What can hang from each mark:
z573: z168 z356
z785: z356
z313: z356
z935: z356
z255: z573 z772
z356: z313 z573 z772
z772: z255 z356
z168: z255 z573 z772

Each row was made from one small tree. Brackets hold a mark, then the marks that hang from it, in the order of their numbers. Every link used is in the known rows. Write each row's tree.
Known rows:
(z168 z573 (z772 z255)): [ -7   3   2  12  -6  -1 -10  -4  21   3  13 -12 -11  -8  -3   1   0  25
   7   5  -1  -4  14   6]
(z573 (z168 z255 (z772 z356))): [-13  -7  -8   8 -16   3   4   3  -4 -11  11  -4 -11  11  -5  -4   3   2
  -4   8  -9   5   5   9]
(z255 (z573 z168 (z356 z313)) z772): [ -6  17  -5  -8   0  14  -7  -4  -6  -9  22 -11  -2  -6 -12  -9  16  14
   4  10 -11   8  -4 -10]
(z313 (z356 (z772 (z255 (z573 z168))))): [  7  19   6 -11  -4   8 -16  -4  15  -9   5  13  -3   5   5  -2   5   4
  -1   8   6   3   6  15]
(z356 z313 z573 (z772 z255)): [  7  33  -6  -2   0   2 -32 -27   2   3   7  -2  -8  18 -13 -13  19   0
 -14   6   3  -4  13   3]
(z772 (z255 (z573 z168))): [  5  14 -11  -5   2  15 -11  -1   6   5  21   8  -5   6  -3 -14   7   2
  -2   2   6   3   6   2]
(z772 (z255 z573) (z356 z313)): [ 13  24  -7  -4  12   7 -15  -1  10   6  14   9   2  11   0 -14  10  -4
  -8 -10   2  -5  -3   8]
(z168 (z573 z356)): [-7  6  5  4  1 -5 -2 -1  9 -4 15 -5  1 -8 -7 -4  1 14  1  2  1 -4  0  2]
(z785 (z356 z313 (z573 z168) (z772 z255))): [ -9  36 -13  -3 -14  10 -26 -20   9   5  16   2  -6  20  -4 -16  14   0
   0   2  11  -4   1   8]
(z573 (z168 z772)): [ -8  -4 -10   6 -14   3   1  -4  -1  -4  10  -4 -14   8  -7  -5   3   4
   3  15  -1   1   8   1]
(z356 z313 (z573 z168) (z772 z255)): [  6  33 -14  -2  -6   6 -33 -24  -5   1  15  -2 -13  26 -12 -20  20   1
 -15   9   4  -2  13   4]
(z785 (z356 z313 (z573 z168))): [-11  24 -17   0 -10   8 -17 -19  -4   3  20  -3   0  17   0 -10  10  -3
   6   3  11  -5  -5   2]
(z573 z168 (z356 z772)): [-11  14  -1  -4 -12   7  -3  -3   6  -9   8  10  -9   8 -15 -12   7   2
  -9   8  -3   5   1   4]
(z356 z573): [ -1   7  -4   3   4   0  -7 -20  -8  -1  13  -3  -7   9  -7  -1   9  -8
  -1   3   2   0   9  -2]
(z772 z255 z356): [ 10  16   0   1   7   5  -4   1  23   6  10  16  -3  12   2 -10   3 -12
  -9  -8   1  -5   2  17]
(z772 (z356 z313 (z573 z168))): [  7  15 -10   2   4  -4  -9 -11 -12  -3  15   0  -5  23  -3 -13  12 -12
  -9  -2  -1  -5  -3   6]
(z255 (z573 (z356 z313)) z772): [ -6  17   3  -7   7  10  -6  -8   2  -7  14 -11   2 -15 -12  -1  15  13
   5   7 -12   5  -4 -11]
(z935 (z356 z772)): [ -3  13   9  -3   0  -9   0  -2  21 -10  -5   2   3   1 -12   5  13 -10
  -8   9  -2 -14   4   3]
(z255 (z772 z356)): [  0   8   6   0   4  -3   8  -3  17  -4   7  -6  -5  -1  -4  -1   8  -6
   1   8 -11  -2   2   6]
(z785 z356): [-14  13  -4  -1  -8   4  -1  -8  17   4   8   4   2   2   0  -2   1  -4
  10   2  11  -6  -6   5]
(z573 (z168 (z772 (z356 z313)))): [ -4   1 -11   6 -11   1  -1  -3  -2  -4  10  -3 -12  14  -6  -7   5   2
  -1  10  -3  -1   3   4]
(z772 z356): [  3   5   3   0   7  -8   7   0  10  -1   3   8  -2   9  -3  -5   3 -14
  -4  -3   0  -5  -4   9]
(z772 (z356 z573)): [  3   9   1   2   9  -6   0  -9   0  -1  10   4  -6  14  -3  -4   8 -15
  -4  -8  -1  -3   0   7]

Which tree is each row?
[  0  11   1   1   2  -1   3  -8   5  -6  16  -8  -9   6  -5  -4  12  -7
   0   6 -11   1   4   5]
(z255 (z772 (z356 (z573 z168))))
[ -8  -2   7  11  -3 -14   0  -1  15  -3   7 -14 -10  -5  -4   2   1  18
   9  -1  -5  -6   6   6]
(z168 z573 (z772 z356))
[  8  22   9  -6  -2   6 -20 -17  12  -8   5  11  -5   9   5   3   7  -1
  -3   4   5   2  11  16]
(z313 (z356 z573 (z772 z255)))
[-16   2   4  -4  -2   6  -1   0  -2 -13   7  -1   3  -7 -12  -1   7   7
  -5   0  -8   8   1   1]
(z168 (z255 (z573 (z356 z772))))
[  5  16  10  -6  -2   0 -15 -17   6 -11   2   7  -4   7   3   5   7  -2
  -1   7   4   1   8  13]
(z313 (z356 z573 z772))
[ -4  26  -8  -3 -11  13 -16  -7   6  -6  12  10  -5  14 -13 -18  10   5
 -16   9  -2   1   0   6]
(z573 z168 (z356 z313 (z772 z255)))
[ -3  19   4   1   0  -3 -14  -5  14  -3  12  -4   1  -3 -10 -10   6  18
  -5   3   1  -6   2   4]
(z168 (z573 (z356 z313 (z772 z255))))
[-15   5   1  -3  -2   6  -6  -2  -5 -13   7  -3   5  -5 -12  -2   9   8
  -7   2  -7   6  -1   0]
(z168 (z255 (z573 (z356 z313 z772))))
[-12   5  -4  -4  -2  11  -3  -2  -6  -7  15  -1  -7  -4 -12  -5   8  13
   6   1  -3   8  -2  -8]
(z255 (z573 (z168 z772) z356))
[ -4  25   5  -2  -2   8 -15 -12  17  -3   1  11   1   2 -13  -7   8   5
 -14   3  -3  -3   1   4]
(z573 (z356 z313 (z772 z255)))
[ -9  31  -5  -5 -11   6 -19 -13  25   7   4   5   1   9  -4 -10   8   2
   2   4  12  -9  -3   9]
(z785 (z356 z313 (z772 z255)))
[  2  25 -12  -3  -6  -3 -26 -24 -14  -4  10  -8 -12  24 -16 -17  21   0
 -11  12   3  -2   9  -2]
(z356 z313 (z573 z168) z772)
[-18   0   5   7  -5  -2  -1   4   2 -14  17  -9   6  -9  -6  -2   0  17
  -5   1  -8   1   1   8]
(z168 z255 (z573 z356))
[ -2  14  -8   5  -2  -2 -13 -13  -6 -11  12 -10   2  13  -7   4  17  -8
  -8   9  -5 -14   4  -3]
(z935 (z356 z313 (z573 (z168 z772))))
[-27  -8  10  15 -14  -1  -2   0   8 -15  11 -17  -2 -15  -7   8  -1  30
   2   1 -15   3   8   7]
(z168 z255 (z573 z356) z772)
[  3  29  -6  -1  -3   0 -22 -12   5  -8  10  -2   0  17 -10  -5  22  -9
 -15   7  -1 -13   7   3]
(z935 (z356 z313 (z573 z168) (z772 z255)))
[ -3  21  -4   0  -5  -5 -16 -11  -3 -15   8  -7   2  15 -12  -2  22  -9
 -15   9  -5 -12   5   1]
(z935 (z356 z313 (z573 (z168 z255)) z772))
[-13  30  -7  -4 -14  10 -17 -16  15   5  16   6 -10  16  -3 -13  10  -2
   4  -2  12   0   3  10]
(z785 (z356 (z573 z168) (z772 z255)))
[  8  17  10  -7  -4   5 -14  -7  22  -8  -1  14  -1   3   6   3   2   1
  -3   9   6  -1   7  18]
(z313 (z356 (z772 z255)))
[  0  12  -1  11  -2   4 -13 -14  12   3   6  -2 -11   8  -2   2   6   3
  -3  -4  -6  -4  10   8]
(z168 (z772 z255 (z356 z313 z573)))
